Known rows, with every step that occurs
kesom, repon, kiguse: [-19.6 -13.8   2.5   2.0 -23.6   2.5 -20.4  14.9 -18.8  -2.5   5.2  10.9
   4.6 -16.7  13.8 -14.6  24.2 -24.5 -12.9  48.0 -12.1  17.3  18.3  -2.3]
kiguse, lipi, pateli, repon: [  9.1   3.7   3.3   3.7 -35.8 -37.1  -8.0  -1.6 -24.1 -35.6  -6.1 -28.0
 -16.6  -0.9  37.3  -5.4  17.4 -36.3 -15.7   9.0  -4.1 -16.1  35.6  -8.4]
kiguse, repon, lipi: [-49.4 -10.8  -5.8   9.4 -32.8   3.3   6.1 -15.2  -1.7  -4.7  -2.9  -8.2
  -1.9 -27.5   2.9   1.9   4.7  25.3  -5.7   8.0  10.6 -11.1 -26.8   8.7]
fide, repon, lipi, kiguse, pateli, zene: [  5.1 -14.8 -25.2 -14.1   5.1  14.2  21.6 -44.1 -35.8 -25.2  -4.0  -8.5
   5.8   0.0  -4.4  32.2  20.5 -24.5 -72.3 -14.8  28.5 -14.3  45.1   5.5]
zene, pateli, repon: [-13.4  -8.0 -36.5  -4.6 -36.8 -11.4 -11.2   0.5 -15.7 -15.4   9.4 -12.8
 -24.5  -5.0  12.6  10.8  15.4  -8.4 -10.9  10.5  14.0   1.8 -12.3  -9.3]
repon, fide: [-39.1 -12.1  -5.5   4.7 -23.5   4.1  -4.1  -6.1  -7.5   7.8  -4.1  22.3
  -3.2 -13.7   4.3 -15.1  17.4  15.9 -10.5 -18.1  -4.1   8.3 -33.3  14.3]
zene, pateli, repon, lipi: [-28.9  -9.5 -17.9  -8.8 -38.4 -18.9  -0.3 -19.9 -17.3 -26.1  -7.3  -8.2
 -22.5 -30.9  -0.4   4.1  13.5   1.6 -13.1  24.1  10.3  -3.1 -28.3  -6.3]
fide, repon, kiguse, pateli: [  5.8  -1.5 -20.9  -5.5 -16.9  13.7  -4.0  -5.0 -28.8 -15.5  -2.5  -5.5
  26.2  -9.9  14.7  19.8  25.8 -23.5 -32.0  22.8  -2.8  -2.9  37.4  -2.8]
lipi, pateli, zene: [-19.0 -11.6 -19.1  -3.5 -40.5  -3.9  -7.2  -0.6 -29.5 -22.1  -0.2 -34.3
 -17.0  18.0  10.7 -16.6  18.2 -36.9 -44.5 -32.3   1.1 -16.1  28.0   6.7]
kiguse, repon: [-36.1  -9.2 -25.0  11.9 -30.2  11.7  -3.9   4.6   1.8   6.8  12.0 -11.3
  -3.1  -2.2  16.5   7.2   7.6  12.0  -3.3  -4.7  12.1  -8.3  -9.5   6.8]
lipi, kiguse: [-13.0  -5.9 -29.5   6.1 -13.0  34.2  -4.8  -2.2  -9.8  29.8  11.5   7.8
   1.5  25.5  18.3  -6.1   9.3   8.0 -24.9 -12.8  10.0 -16.5  -1.8   8.1]
fide, repon, kiguse: [ -7.2  -0.1 -11.9   0.8 -30.8   9.7 -11.2   6.0 -12.1 -21.7   2.4   2.4
  13.8  -9.5  10.5  -8.4  17.1  -5.3 -22.8  35.4  -1.9   7.0  17.0   3.9]
zene, pateli: [-34.4  -6.8 -42.7   1.5 -35.6  21.4  -5.3   6.1 -32.0  -0.3   1.5  -8.3
  -5.2   7.0  18.2  -2.4  18.7  -8.4  -7.4 -15.2   1.4  -9.5 -27.1  -4.8]
pateli, kiguse, repon: [-12.7 -25.4 -36.9  16.9  -2.2  14.3 -11.5  -7.6  -9.6  15.9   3.3  -4.8
  -2.3 -11.1  13.3 -10.5   4.0  22.8  10.6  10.3   4.2   3.7  -8.2   1.6]
lipi, pateli, repon, kesom: [  8.6 -12.6   5.4 -14.8 -39.0 -22.7  -1.3 -14.0  -7.7 -17.8  28.8  -1.4
 -26.2 -17.6  23.6  -1.1  23.2  -7.2 -26.1 -13.4 -14.3 -23.0   4.0  -3.8]
repon, pateli: [-19.2   1.2 -31.6   5.5 -33.8   9.7 -11.2   6.4  -1.3   0.2   0.7  -0.3
   1.1  -4.5   7.9  -5.6   7.3  12.4   7.1  10.8 -15.3  -4.9 -11.3  13.2]
kesom, repon, pateli, kiguse: [  4.9 -24.2 -23.0   4.2   6.1  -3.6 -17.8   3.8 -22.0  -1.4   8.5  22.5
  -3.1 -22.4   5.1 -16.5  15.7  -0.6  17.7  44.6 -27.2  13.4   8.8   2.6]
pateli, zene: [-19.0 -10.3 -25.7   4.0 -37.6  12.0 -15.7  12.8 -12.3  -8.1 -11.0 -17.5
 -16.6  10.5   3.1  -7.5  12.5 -22.4 -28.0 -11.5  11.8  13.1  18.6   9.8]
repon, lipi: [-40.2  -1.0   2.4   2.6 -37.3   8.1  -3.0   1.4  -6.9  -1.8 -14.7   6.0
  -2.5 -14.3   1.1  -9.7   9.1  10.8  -7.7   7.3  -4.1  -6.3 -25.6  10.6]
pateli, repon: [ -6.6  -0.6  -9.4   2.0 -37.7 -12.9 -19.8  20.2  12.8  -7.1   5.7  -1.5
 -21.3  -2.0  10.1   3.1   9.6  -3.9 -10.5  17.5  10.4   4.5   7.8   2.9]
kesom, repon, lipi: [-43.7 -11.7  21.7  -5.3 -24.6  -6.1  -2.2  14.6 -16.1 -14.9  -0.2  22.8
  -5.3 -22.9   4.0  -4.8  22.3 -13.9 -13.6  23.3  -7.3   0.7  -7.0   4.0]
kiguse, lipi, pateli: [ -9.0   3.0  -3.2   9.0 -35.7  -5.1  -1.9   3.8 -42.9 -20.8 -13.6 -23.8
   3.5  13.8  42.7 -18.1  18.2 -34.9 -13.1 -16.7 -15.1 -26.4  23.2  -4.1]
kesom, repon: [-29.7 -10.7   3.2  -0.1 -24.8   3.9 -12.8  35.1 -14.0  -5.0  15.7  18.1
  -4.8   2.3  15.1   0.9  23.0 -24.8 -10.7   8.5  -3.3   4.1  12.3   0.0]

Rows
[ -3.3 -16.4 -18.1   3.4 -11.9   5.7 -13.5  -3.4 -31.9   5.5   2.5  -9.1
  -3.0   5.3  18.1 -35.5  16.8  -6.2  -6.5  -9.4 -20.2 -22.1   4.4   1.3] -> lipi, pateli, kiguse
[-42.2 -19.7  13.7  -1.8 -13.8  -9.2  -1.1   6.4 -17.4  -6.5  10.2  35.6
  -6.5 -21.9   4.7  -8.8  30.0  -7.1 -15.0  -2.0  -5.0  15.0 -15.7   6.4] -> kesom, repon, fide
[  6.7 -16.8 -48.5  12.6  -1.6  15.2  -8.0 -13.7 -64.9  -1.7 -26.9 -10.0
   2.4  -4.2  33.7 -21.4  18.6 -14.5  17.8  13.1  -9.7  10.0  -7.3 -18.9] -> zene, pateli, kiguse, lipi
[-26.0 -26.5 -18.7  13.1  -2.5   4.6  -1.7 -28.3 -12.9   7.9 -11.7  -0.7
  -1.5 -35.6   0.9 -15.4   1.7  35.1  10.4  24.6   1.7  -0.1 -24.6   5.0] -> pateli, kiguse, repon, lipi
[-47.6 -20.7 -14.3   9.6 -20.7  -1.8   6.2 -24.2  -0.7   5.3   7.2   5.9
  -3.0 -25.9   5.5  -1.6  12.1  30.6  -7.3 -17.6   8.7   4.0 -36.3  12.1] -> kiguse, repon, fide
[-21.5  -8.6 -12.7  -0.5 -23.1  -4.6  -9.7  15.7 -11.1 -11.8  16.7  14.2
  -1.6 -12.8   9.7   0.8  17.8 -11.7   1.9  27.7 -16.9   3.0   7.1   6.1] -> kesom, repon, pateli
[-22.7 -15.7 -39.5  11.1  -9.1  28.0   3.3 -18.2  -2.3  26.0  23.6  -4.7
   2.5  11.8  21.5   7.8   2.3  21.3 -21.9 -12.4  23.4 -19.6  -6.7   5.0] -> lipi, kiguse, repon
[ -8.4  -7.9 -40.9   3.7 -35.4   4.2 -12.6  -4.0  -7.0 -16.9 -11.7 -21.3
 -13.4  -3.5  -2.2  -8.5   7.7  -9.1 -16.1   7.6  -3.3  11.9  14.4  15.8] -> repon, pateli, zene
[  3.6  -9.1 -38.5   2.1   1.2  36.1   2.5 -11.9 -22.6  36.7   9.7   1.2
  11.8  23.9  22.1  24.1  17.5  -9.8 -33.3 -27.6   7.3 -25.7  17.5   1.1] -> lipi, kiguse, pateli
[ 32.5  -2.0 -31.6  11.2   5.3  -4.5  -4.3 -11.7 -37.0 -34.0 -18.2   0.9
  14.8 -14.8  21.0 -12.1   9.6   0.8  15.8  42.3 -18.1  11.5  25.8  -3.3] -> fide, repon, pateli, kiguse, lipi
[ 15.5 -10.6 -29.7  -6.4 -15.4   4.8  -5.8 -15.9 -34.0 -33.4 -13.9 -24.5
  11.4  -7.2   0.7  19.3  24.9 -44.2 -55.0  17.0   9.2  15.1  64.3  -0.3] -> fide, repon, kiguse, pateli, zene
[ 12.6  -9.8 -38.1   3.5  -1.7   5.4  -8.2  -7.4 -13.5 -20.2   4.2  11.2
   7.9 -13.8   3.5 -11.8   8.8  17.2   7.4  31.8 -15.4   5.9   5.4   8.6] -> fide, repon, pateli, kiguse
[  2.4 -35.9 -30.0   7.9  -0.4  19.3  -2.7 -25.0 -14.8  20.6  15.7  12.0
  -5.9 -30.7  21.5  -5.0  11.9  36.8  10.5  -1.7  -9.6   2.8 -21.1  -4.0] -> pateli, kiguse, repon, kesom
[ 20.1   0.6  -3.2  13.7 -31.7 -23.8 -25.0  -6.6 -13.7 -20.3 -29.1 -16.5
  -4.0 -25.3  27.0  -9.6   9.5 -21.4  -3.1  69.0  -3.8  25.6  35.7  -9.5] -> pateli, repon, kiguse, lipi
[ 14.8  -4.8  -9.2  -2.3 -29.2 -19.4  -1.3 -24.4 -58.3 -67.8 -21.7 -43.3
   6.6  -2.2  26.8 -21.7  22.2 -59.3 -53.2  21.7  -1.3   3.4  70.9  -6.6] -> fide, repon, kiguse, lipi, pateli, zene
[ -1.5 -12.3 -33.7  -0.2 -20.5  14.2  -8.0   0.9 -26.3  -3.4 -13.7 -23.7
  -6.2  10.7   6.7  23.1  20.3 -39.9 -37.9 -25.3   8.1   1.9  41.2   3.2] -> kiguse, pateli, zene
[-20.2  -2.6   9.7  -3.0 -38.0 -24.5  -9.0  -3.1   9.7 -18.0 -10.0   3.4
 -19.9 -28.0  -1.8   0.3   6.2   9.1 -11.8  32.4   7.9   2.1  -9.9   7.3] -> pateli, repon, lipi
[ -8.6 -23.1 -54.3   5.2  -7.9  23.4 -12.6  -5.9 -46.2  11.6  -2.9  -2.0
  -3.6  -1.3  14.4 -21.4  16.7   3.3   8.1   4.0  -6.4   2.6 -25.2 -10.2] -> zene, pateli, kiguse
[ -2.9 -13.5  -6.4  -5.9 -11.4 -23.8  -2.2 -20.1  -3.0  -3.4  -2.3   8.8
  -9.7 -27.2   0.9  28.1  23.8  -1.5 -21.5  -6.9   3.9   8.2   2.9   3.7] -> kiguse, pateli, repon, fide
[ 16.3  -8.6 -20.7  19.8  -2.5  10.0 -17.3   4.9 -36.6   7.3 -30.4  -0.7
   3.3  -1.6  31.4 -26.6  10.4  -7.6  17.2  20.0 -13.9  14.2  16.7  -7.0] -> pateli, kiguse, lipi
[-28.5 -16.8   7.6  -5.5  -3.8  11.1   4.9 -12.1 -19.9   7.4  12.5  28.4
  -0.5  -9.5   7.4  -3.1  17.6  -5.2 -30.6  17.7   6.3 -10.8  -1.9   2.4] -> kesom, repon, lipi, kiguse
[ -2.9 -43.0 -55.6   2.4  -0.6  22.1   7.5 -42.9 -40.8  12.3  19.8   1.2
  -8.9 -31.4  21.8  -3.3  17.5  29.8  10.3  -8.8  -5.4  -0.6 -40.0 -17.3] -> zene, pateli, kiguse, repon, kesom
[-12.6 -18.5  -2.3  -9.5  11.4  13.1  14.6 -22.0 -34.8  13.1   9.8  22.1
  10.6 -11.1  10.9  27.7  27.2 -21.5 -39.4   3.3   6.1 -21.2  19.7  -2.7] -> kesom, repon, lipi, kiguse, pateli
[-10.4   4.6 -27.5  -2.6 -30.8   3.6  -0.5   7.3  -5.1 -30.0  11.8   2.5
   6.7  -2.9   7.6   3.9  10.7   6.8  -9.0  13.6  -5.2  -6.3   4.6  12.6] -> fide, repon, pateli
[-19.8 -12.2   1.5  -0.1 -25.6 -26.6  -8.9 -11.1   7.7 -10.0   0.0  16.1
 -19.8 -25.7  -3.5  -1.9  16.5  14.4 -13.0   7.8   6.7  17.5 -18.6   9.5] -> pateli, repon, fide
[-27.1  -7.7 -11.8   1.8 -14.7  24.7   4.5 -24.3 -10.3  20.0  -3.5  13.0
   1.6  -2.1   6.0 -11.3   5.5  18.6 -24.6   0.3   8.2 -18.1 -21.5   9.6] -> repon, lipi, kiguse
[  9.4 -19.0 -21.0  -6.5  10.6  -6.0   5.6 -45.2  -7.8  19.4   7.8  15.8
  -5.8 -13.8   4.2  27.3  19.8   4.6 -40.3 -11.2  16.0  -4.4   6.5   4.1] -> lipi, kiguse, pateli, repon, fide
[-17.2 -17.6  -0.7  -1.0 -12.0  -3.3  -3.3 -25.8 -39.4  -7.3 -13.3  -2.2
  -1.5 -18.8   5.0 -40.0  13.1   4.5  -7.4   5.6 -23.4 -24.7 -14.3   3.1] -> repon, lipi, pateli, kiguse
[ -3.6  -5.5 -16.4 -12.7   3.7  20.3  23.0 -32.4 -27.8  -5.8   7.6  12.2
  19.4  -1.5   8.5  29.8  19.6  -3.1 -49.1 -11.1  15.3 -31.3  17.5   1.8] -> fide, repon, lipi, kiguse, pateli
